Known rows, with every way that one mark hangs from another:
pebabe(porisip(zunit(delira lomur))): [10.6, -5.9, -1.8, 21.6, 0.2, 19.3, -14.0, -16.6, -11.2, 4.7, -8.2, -9.8, 18.3, 26.2, 11.7, 8.4, -12.4, -23.3, 15.4]
zunit(delira lomur(lidan)): [-12.9, 27.2, 38.0, -16.4, 20.0, 18.8, 6.4, 1.0, -13.8, -18.0, 16.0, -16.3, 9.5, -11.8, 18.1, 29.6, -7.7, 7.6, -12.0]
porisip(zunit(pebabe)): [-6.8, -4.2, -24.2, 12.1, 5.4, 15.9, -14.2, 9.0, 0.7, 11.1, -37.4, -6.3, 6.5, -10.9, -19.3, 13.4, -6.2, -3.7, 30.1]
porisip(lidan(lomur pebabe zunit)): [8.2, 11.8, -3.2, 15.5, -7.1, 18.6, 0.2, -17.9, 21.1, -8.5, 14.2, 8.7, -3.0, -13.4, -5.9, -16.6, 7.2, 8.0, -13.3]
lomur(lidan(delira pebabe porisip(zunit))): [-1.3, -63.5, -0.3, 13.8, -11.1, -33.2, 17.6, 8.6, -7.9, -0.1, 3.4, 8.8, -7.8, 1.4, 6.7, -2.3, 27.1, 15.7, -7.8]
pebabe(porisip(zunit)): [16.0, -20.7, -16.9, 29.9, -4.0, 15.1, -21.0, -9.6, -2.1, 15.1, -17.9, -2.9, 14.9, 29.7, 1.2, 4.5, -9.4, -23.2, 11.7]
delira(lidan): [-10.1, 24.1, -2.2, -41.2, 16.1, 18.4, -6.5, 19.4, 14.8, 0.6, -0.7, 0.3, 1.7, -9.4, -9.1, 12.1, -11.1, -1.6, -13.2]
lomur(lidan(pebabe porisip(zunit(delira)))): [-6.2, -49.1, -0.7, 11.7, -2.6, -15.0, 9.7, 10.6, -5.8, 1.2, 10.5, 8.1, -4.9, -3.1, 6.9, 10.7, 25.1, 7.8, -19.1]
lomur(lidan(porisip zunit)): [3.2, -20.6, 0.9, 7.5, -1.7, -25.7, 4.7, 19.2, -1.6, 4.0, -2.7, -1.6, -4.0, 3.7, 3.9, -1.4, 15.0, 16.7, -24.5]
porisip(lidan): [15.0, 31.7, 3.4, 17.2, 10.6, 33.7, -19.6, -7.1, 26.2, 3.0, -1.9, 7.6, -14.3, -12.1, -11.9, 17.4, -15.9, -14.2, -10.8]
lidan(lomur porisip zunit): [25.1, -14.7, 3.3, 10.8, -18.5, -18.3, 10.7, -1.7, 4.0, 6.6, -7.0, -3.8, -11.4, 17.1, 13.3, -35.0, 19.3, 19.5, -12.8]
zunit(lomur): [1.9, 32.7, 22.2, -6.7, 15.1, 7.8, -7.1, 12.4, 9.6, -3.4, 4.3, -9.6, -8.3, -4.4, 6.5, 18.0, -7.6, 1.0, 4.5]
delira(lidan(porisip)): [-0.3, 9.9, -1.0, -33.7, 8.7, 1.7, -1.7, 22.6, 13.4, 5.1, 0.2, 8.0, -14.6, 0.4, -0.4, 3.9, -0.2, -7.1, -17.3]
lomur(lidan(delira pebabe porisip zunit)): [-4.1, -52.0, -3.6, 10.2, -19.6, -56.9, 20.1, 10.1, -6.2, -1.5, 9.1, 6.3, -6.2, 2.1, 9.8, -18.7, 28.8, 27.3, -20.7]
pebabe(porisip(zunit(lomur(lidan)))): [8.9, -13.7, -2.2, 22.0, 4.2, 17.4, -12.4, -4.7, -10.2, 3.3, -10.2, -6.4, 18.7, 26.6, 5.9, 7.7, -3.9, -19.1, 15.5]
zunit(pebabe): [-18.3, 20.7, -12.1, 2.5, 5.6, 10.0, -15.7, 19.4, 0.2, 9.3, -27.6, 5.7, -1.2, -14.2, -14.9, 12.3, -6.0, -5.0, 5.9]
pebabe(porisip(lidan)): [18.8, 11.2, -3.2, 32.7, 0.0, 29.3, -24.7, -15.4, 8.7, 8.1, -3.0, 10.7, 3.6, 23.1, 0.6, 5.5, -13.9, -33.2, -9.2]
porisip(lidan(delira pebabe) zunit(lomur)): [8.5, -3.0, -2.0, 20.8, 0.0, 11.2, 3.4, -20.9, 13.0, -12.7, 2.7, 1.5, -7.6, -16.2, -7.3, 1.5, -0.6, -3.3, 32.7]
lidan(delira lomur porisip(zunit)): [33.9, -50.6, 11.9, 17.3, -20.4, -8.2, 19.8, -14.6, -6.7, 3.4, -21.8, -2.1, -14.1, 20.8, 13.3, -27.1, 16.5, 13.2, 18.4]
zunit(porisip): [11.0, 17.4, 6.2, 12.8, 11.7, 3.9, -16.6, -2.9, -11.3, 20.3, 9.0, 3.0, -2.6, 15.8, -18.7, 20.0, -21.6, -22.0, 2.3]
porisip(zunit): [11.3, -13.8, -15.9, 14.0, 4.9, 13.7, -14.1, 1.5, 11.0, 13.5, -22.8, -12.5, 1.6, -1.9, -11.5, 16.2, -8.4, -0.1, 18.8]
lidan(pebabe): [-7.6, -19.3, -11.1, 7.6, -7.9, -15.1, -7.5, 7.3, 17.0, 9.1, 15.6, 11.6, -10.6, -8.2, 0.2, 6.6, 10.9, 4.5, -17.5]

Rows:
[-34.8, 53.6, 17.7, -41.8, 17.7, 15.4, 7.9, 14.4, -19.6, -17.8, -2.4, -1.3, 1.6, -20.2, 9.1, 11.7, -6.7, -10.6, 7.4] | zunit(delira(lidan(porisip)) lomur pebabe)
[-19.9, 36.2, 3.1, 4.6, 11.0, 14.6, -11.3, -9.9, -39.7, 10.6, -2.9, 4.1, 12.4, -1.2, -18.1, 22.3, -26.8, -28.0, 10.0] | zunit(delira pebabe porisip)
[-3.4, -53.8, 7.2, 9.9, -11.5, -36.9, 16.8, 12.5, -5.4, -0.8, 10.9, 13.7, -12.5, 2.0, 10.5, -2.5, 27.2, 16.1, -22.1] | lomur(lidan(delira pebabe porisip))
[-8.8, -18.4, -16.2, -27.0, 0.3, -10.0, 5.0, 17.8, 12.9, 3.6, 8.6, 13.0, -11.8, -5.0, -1.9, -3.1, 14.6, -4.2, -8.1] | delira(lidan(pebabe porisip(zunit)))
[-17.0, 6.2, -13.4, -16.4, 10.1, 36.4, -1.0, -2.1, -11.7, -3.3, -28.0, -11.2, 20.0, -16.4, -12.0, 10.8, -9.4, -2.1, 23.3] | porisip(zunit(delira(lidan(lomur)) pebabe))
[-15.8, 26.9, 24.8, -38.2, 10.4, 1.4, 11.7, 2.8, -3.6, -16.4, 28.7, -2.4, -6.5, -10.7, 22.1, 11.0, 0.1, -3.2, -12.1] | zunit(delira(lidan(pebabe porisip)) lomur)
[0.6, 48.0, 36.6, -4.9, 20.2, 12.8, -2.8, -17.3, -30.1, -1.9, 28.6, -10.9, 5.3, 8.5, 3.0, 28.1, -28.7, -22.2, 9.1] | zunit(delira lomur porisip)
[-7.5, -0.2, -19.4, 5.2, -20.0, -42.0, 2.9, 2.2, -5.5, 4.7, -29.7, -9.1, 5.8, -5.2, -7.2, -25.4, -5.7, 23.6, 15.3] | lidan(delira zunit(pebabe))
[-21.0, 7.0, -20.6, -38.7, -0.7, -15.8, 3.3, 16.6, 15.3, -2.4, 14.0, 2.6, 5.7, -13.5, -7.0, -10.8, 4.8, 13.3, -16.7] | delira(lidan(pebabe zunit))
[2.7, 39.2, 0.4, 11.3, -1.4, 0.7, -2.4, -10.1, 8.5, -10.3, -11.5, -0.8, -5.6, -15.8, -10.1, -10.7, -12.7, 2.7, 14.5] | porisip(lidan(delira zunit(lomur pebabe)))
[16.1, -24.4, -5.5, 24.8, -8.3, 29.7, 7.7, -30.8, 11.3, -10.4, -4.3, 4.4, -0.1, -10.6, -9.9, -10.9, 6.0, 3.3, 23.7] | porisip(lidan(delira lomur pebabe) zunit)
[-3.6, 1.8, -1.2, -33.6, 8.5, 25.7, 9.5, 15.2, 0.7, -4.0, -13.3, 4.7, -1.3, -1.2, -4.5, -8.9, 8.7, -2.0, 3.6] | delira(lidan(lomur porisip(zunit(pebabe))))
[-4.4, -26.1, -30.2, 21.8, -25.6, -41.1, -6.5, -5.2, 5.6, 9.9, 13.5, 5.4, 9.7, 13.9, 6.6, -24.6, 12.7, 4.9, -14.1] | lidan(pebabe(porisip) zunit)
[-1.4, 11.4, -12.2, -32.6, 0.7, -18.1, 2.0, 20.1, 13.0, 4.7, -1.6, 0.4, -8.5, 0.5, -0.8, -12.7, 1.3, 4.4, -16.0] | delira(lidan(porisip zunit))
[1.6, 13.8, 1.2, 15.9, 8.5, 32.2, -2.4, -25.5, 10.4, -14.1, 12.6, -2.5, -2.0, -22.4, -2.6, 16.6, -6.0, -11.6, 18.2] | porisip(lidan(pebabe) zunit(delira lomur))
[12.3, 19.8, 11.5, 19.7, 9.2, 26.2, -7.8, -20.4, -7.0, 5.7, 25.1, 15.9, -4.0, 7.5, -19.9, 8.1, -10.9, -24.8, -0.8] | zunit(porisip(lidan(lomur pebabe)))
[7.0, 7.4, 4.7, -1.5, -13.4, -43.5, 8.8, -2.7, 1.1, -4.4, -7.2, -20.0, 0.7, 1.5, 7.6, -21.0, -6.9, 28.0, 14.8] | lidan(delira zunit(lomur))
[6.4, -51.5, 6.4, 16.1, -29.3, -7.6, 16.7, -23.8, -10.4, -5.8, 11.7, 11.9, 10.2, 22.8, 17.8, -32.9, 20.4, 9.4, -2.1] | lidan(delira lomur pebabe(porisip))
[-18.3, 9.7, 30.4, -8.4, 10.8, 9.2, 8.9, -4.2, -18.0, -19.2, 27.5, -7.1, 13.1, -4.2, 23.2, 20.7, 2.3, 1.5, -14.2] | zunit(delira lomur(lidan(pebabe(porisip))))
[-7.2, 22.6, -1.3, -44.2, 6.9, 18.5, 7.6, 10.0, 8.1, -8.6, -1.1, -8.4, 14.6, -5.7, -5.5, -15.5, -2.2, 17.1, -10.5] | delira(lidan(lomur zunit))
[24.1, -29.7, -8.8, 17.7, -31.1, -69.0, 9.2, -1.9, 3.4, 14.1, -14.4, -4.1, -21.7, 17.1, 12.7, -34.8, 7.5, 20.0, -2.0] | lidan(delira porisip zunit)
[-11.1, 43.0, 0.7, -42.7, 16.5, -1.6, 1.2, 13.6, -2.0, -4.7, 11.4, -7.8, 10.2, -1.9, -11.8, -1.8, -14.9, -0.6, 1.7] | delira(lidan(zunit(lomur porisip)))
